Each row was made from one small tree. Brackets hold a mark, then the marks that hang from it, in alphabetical order. Every link used is in the known rows. Write each row's tree.
Known rows
(L (T K V)): [ 0.46 -1.18 -0.35 -1.42 -0.82  0.00  0.92  1.49 -0.97 -1.51  1.95 -2.50
  0.03  0.53 -2.99  1.08  1.49  2.37 -0.53 -0.73  0.14]
(B (A (K (T V) X))): [ 0.15 -1.44 -0.69  3.42 -0.72  0.94  2.61  2.14 -0.72  1.24  1.18 -0.33
  0.18 -0.10 -1.89 -1.05  3.71  1.11  0.24 -1.82  0.85]
(K (T J L) X): [ 0.51 -1.04 -2.05  3.81 -0.42  0.37  0.23  1.50 -1.31  2.99  2.87  2.39
 -0.14  0.54  1.10  1.45 -2.25 -1.57  1.73 -0.52  1.21]
(K T): [ 0.30 -0.66 -0.58  0.08 -0.30  0.13  0.07  1.09 -0.07  2.21  1.30  0.50
 -0.39  0.15 -1.22  0.02  0.97  0.56 -0.15  0.43 -0.16]
(V (T J) X): [-0.87 -0.79  0.99  0.94 -2.47  0.10 -0.57  0.07 -0.98  2.18  1.56  0.45
 -0.79  1.42 -2.43  2.86 -3.85 -1.28  1.50  0.71  2.73]
(A (K T X)): [-0.15 -1.25 -0.59  4.62 -0.12  0.33  1.55  1.24  0.23  3.24  1.54  0.33
 -0.05  0.56  0.10  0.24  2.14  1.64  0.84 -0.46  0.26]
(V (T K)): [-0.71 -0.83  0.68 -1.24 -1.02  0.31 -0.53  1.36  0.99 -0.23  1.61 -0.69
 -0.19 -0.19 -2.93  0.62 -1.18  0.67  0.42  0.70  0.94]
(K T (X L V)): [ 0.24 -0.85 -1.03  2.59  0.69 -0.26  0.89  2.04 -0.06  3.23  2.80  1.72
 -0.70 -0.22 -2.63  1.48  1.65  1.02  0.10  0.21 -1.53]
(B (A (K (X V)))): [-0.14 -0.44  0.30  4.73 -0.09  0.91  2.68  0.74  0.82  0.51  0.57 -0.26
  0.32 -0.70 -0.58 -0.83  2.02  0.68  0.19 -1.90  0.79]
(A (K (X L))): [ 0.26 -0.39 -0.74  4.38  0.20 -0.63  1.87  0.70  0.47  0.68  0.97  1.15
  0.09 -0.15  2.47  0.63  0.67  0.97  1.09 -0.61 -0.83]
(J (T K) (X L V)): [ 1.15 -0.47  0.16  0.89 -0.77 -0.43  2.03  2.35  3.25 -0.08  4.29 -0.31
 -0.29  0.43 -2.06  3.54  1.01  2.30 -0.01  0.18 -2.08]
(T J (K (X L)) V): [ 0.47 -0.60 -1.22  1.79  0.08  0.18  1.25  1.87 -2.38 -1.93  2.18  1.07
 -0.04  0.06 -0.05  2.49 -1.09 -0.24  1.37 -1.58  0.19]
(T J K (L X) V): [ 1.93 -0.89 -1.33  0.13 -0.65  0.85  1.20  3.03 -1.79 -1.44  3.55 -0.36
  0.06  1.00  0.40  1.68 -2.77 -0.83  1.49 -2.51  1.56]
(T L): [ 0.96 -0.39 -0.84  0.61 -0.17 -0.51 -0.25  0.82  0.88 -0.02  1.09  0.99
  0.29 -0.24  0.66 -0.24 -1.74 -0.86  0.33 -0.50 -0.29]
(A (K T)): [ 0.60 -1.10 -0.23  2.32 -0.44 -0.09  1.63  1.24  0.96  2.29  1.37  0.00
 -0.34  0.20  0.50 -0.40  1.78  1.59  0.06 -0.27 -0.18]
(K T X): [-0.64 -0.80 -0.90  2.53 -0.07  0.66 -0.01  0.94 -0.83  3.17  1.49  0.83
 -0.14  0.58 -1.22  0.56  1.06  0.44  0.65  0.23  0.50]
(A K): [ 0.33 -0.43  0.34  1.91 -0.13 -0.18  1.59  0.07  0.94  0.14  0.19 -0.34
  0.04  0.02  1.69 -0.50  0.72  1.08  0.16 -0.78 -0.10]
(K (X (L (T J)))): [ 0.34 -0.25 -1.66  2.60 -0.49 -0.29  0.70 -0.09 -2.38  1.57  2.29  0.83
 -0.31  0.87  2.69  2.71 -1.05 -0.06  1.17  0.51  0.42]
(B (A (K (X L (V (T J)))))): [-0.05 -0.76  0.17  3.57 -0.77  0.55  2.68  1.20  0.30  1.35  2.16  1.34
 -0.62 -0.74 -0.02  0.98 -0.50 -0.41  1.12 -0.66  0.94]
(X (L T) V): [ 0.99 -0.52 -0.32 -0.28 -0.01 -1.02  1.05  0.96  0.34  1.00  2.34 -0.50
 -0.71 -0.30 -1.03  1.54  1.25  1.77 -0.89  0.56 -1.76]
(B A): [ 0.28  0.29 -0.15 -0.22 -0.54  0.57  0.34  0.48 -0.08 -0.99 -0.32  0.16
  0.22 -0.91  0.26 -1.65 -0.03 -0.92 -0.27 -0.44  1.01]
(B (A (K (T J L V)))): [ 2.32 -1.53 -1.31  1.90 -1.26  0.31  2.82  2.70 -0.44  0.21  2.33  0.85
 -0.15 -0.45  1.12 -0.85 -0.17 -0.78  0.48 -2.58  1.03]
(J X): [ 0.22  0.21 -0.24  1.88 -0.45  0.08  0.65  0.59  1.05  0.80  0.87 -0.24
  0.47  1.30  0.57  1.23  1.27  0.60  0.57  0.11  0.20]
(X L): [ 0.80  0.13 -0.66 -0.28  0.14 -0.92  0.36  0.91  0.28 -0.37  0.66  1.35
 -0.22 -0.64  1.36  0.45 -0.49  0.08  0.04  0.35 -1.37]

Write each row's tree
[ 0.48 -1.31  0.19 -0.69 -2.25 -1.05  0.85  2.46  0.67 -1.27  3.45 -0.42
 -0.56  0.38 -4.21  3.46 -0.98  1.28  0.16 -0.63 -0.97]
(J (T K (V (X L))))
[ 0.10 -0.67 -0.72  2.35  0.22 -0.53  1.07  0.80 -0.43  2.00  2.59 -0.10
 -0.44  0.39 -1.68  2.25  1.52  1.52 -0.05  0.45 -1.14]
(K (X (L T) V))
[ 0.68 -0.95 -0.64  1.82 -1.61  0.21  0.24  2.37  1.50  0.55  3.90  0.73
  0.34  1.05  0.03  2.76 -3.37 -0.71  2.10 -0.09  1.98]
(V (T (J X) K L))
[ 1.21 -1.11 -0.14  1.69 -1.08 -0.06  1.53  2.46  3.89  0.19  4.70 -0.53
  0.24  0.63 -2.27  3.01 -0.24  1.41  0.30 -0.82 -1.04]
(J (T K L) (X V))
[ 0.84 -2.19 -1.36  4.28 -0.20 -0.14  2.27  2.42  0.32  2.12  2.53  0.54
  0.14  0.59 -1.43  0.52  2.08  0.95  0.95 -1.89 -0.51]
(A (K (T L V) X))
[ 1.09 -0.69 -0.75  1.79 -2.44 -1.04  0.41  1.76 -1.61  0.11  3.91  0.29
 -0.51  1.03  0.60  3.60 -3.96  0.71  1.01 -0.03  1.59]
(V (X (L (T J K))))
[-0.18 -0.25 -0.26  4.10 -0.47  0.84  2.06  0.49  0.22 -0.15 -0.04  0.05
  0.65 -0.47  1.66 -1.36  1.01 -0.02  0.73 -1.54  1.47]
(B (A (K X)))
[ 0.81 -0.90 -0.07  0.39 -1.51 -1.07  0.51  2.81 -0.40 -1.87  2.39  0.29
 -0.17  0.20 -3.63  2.19 -1.16  0.95  0.40 -1.25 -0.19]
(T K (V (X L)))
[-0.04 -1.53  0.14  3.82 -0.77  0.42  1.89  1.86  2.33  1.71  2.00  0.44
  0.19 -0.74 -2.30 -0.39 -0.08 -0.18  0.86 -1.23  0.97]
(B (A (K (X (V (T L))))))
[ 1.60 -1.43 -0.40  2.15 -2.23 -0.86  2.38  3.44  0.05  0.93  2.35  0.78
 -0.47 -0.26 -1.99  0.07  1.42  0.96 -0.04 -1.51  0.03]
(B (A (K (T (V (X L))))))
[ 0.66 -1.28 -1.31  4.17  0.09  0.42  0.77  1.87 -0.86  3.47  3.50  2.06
 -0.41  0.46 -1.14  1.98 -1.28 -0.92  1.19 -1.04  0.54]
(K (T J L) (X V))
[ 0.27 -0.67 -0.13  4.75  0.74 -0.50  2.57  1.00  1.16  1.10  1.63  0.88
 -0.18 -0.25  0.33  1.13  1.67  1.59  0.51 -1.10 -1.67]
(A (K (X L V)))
[ 1.80 -1.19 -1.21  2.31 -1.26 -0.01  1.96  2.74  1.74  1.31  2.11  1.04
  0.11 -1.06  1.51 -2.18 -0.04 -0.12  0.14 -1.42  0.51]
(B (A (K (T L))))
[ 1.13 -0.63 -0.45  0.52 -0.76  1.35  1.59  1.68 -1.70  0.99  4.45 -2.25
 -0.69  1.55 -0.35  2.54 -1.21  1.49  0.48 -0.84  1.89]
(L (T J K) (X V))
[ 0.85 -0.79 -0.39  1.84 -1.01  0.50  2.11  1.94  0.87  1.31  1.03  0.12
 -0.07 -0.78  0.81 -2.00  1.67  0.79 -0.29 -0.73  0.81]
(B (A (K T)))
[ 2.02 -1.33 -0.84  5.61 -0.66 -0.05  3.16  2.52  2.02  3.59  4.36  0.94
 -0.26  1.34  1.13  2.16  0.50  0.94  1.11 -1.48 -0.04]
(A (K (T (J (X V)) L)))
[ 0.09 -0.94 -0.84  4.35 -0.83  0.92  2.01  1.66  0.21  2.20  1.27  0.54
  0.24 -0.38  0.25 -1.30  2.01  0.72  0.54 -0.97  1.35]
(B (A (K T X)))
[ 0.11 -0.95 -1.26  1.16 -0.16 -0.62  0.96  0.93 -1.76  0.47  1.79 -0.66
 -0.13  0.67 -1.56  2.22  2.37  1.29  0.15  0.04 -1.12]
(K (X (L (T V))))
[-1.52 -1.04  0.23  1.20 -0.65  0.74 -0.54  1.12  0.29  0.66  1.75 -0.23
  0.15  0.25 -3.37  1.30 -0.88  0.51  1.30  0.47  1.56]
(V (T (K X)))
[ 0.87 -0.73 -1.43  4.01 -0.76  0.01  2.20  2.51  0.39  1.80  1.97  1.85
  0.00 -0.86  1.78 -0.90  1.49  0.60  0.59 -0.67  0.03]
(B (A (K T (X L))))
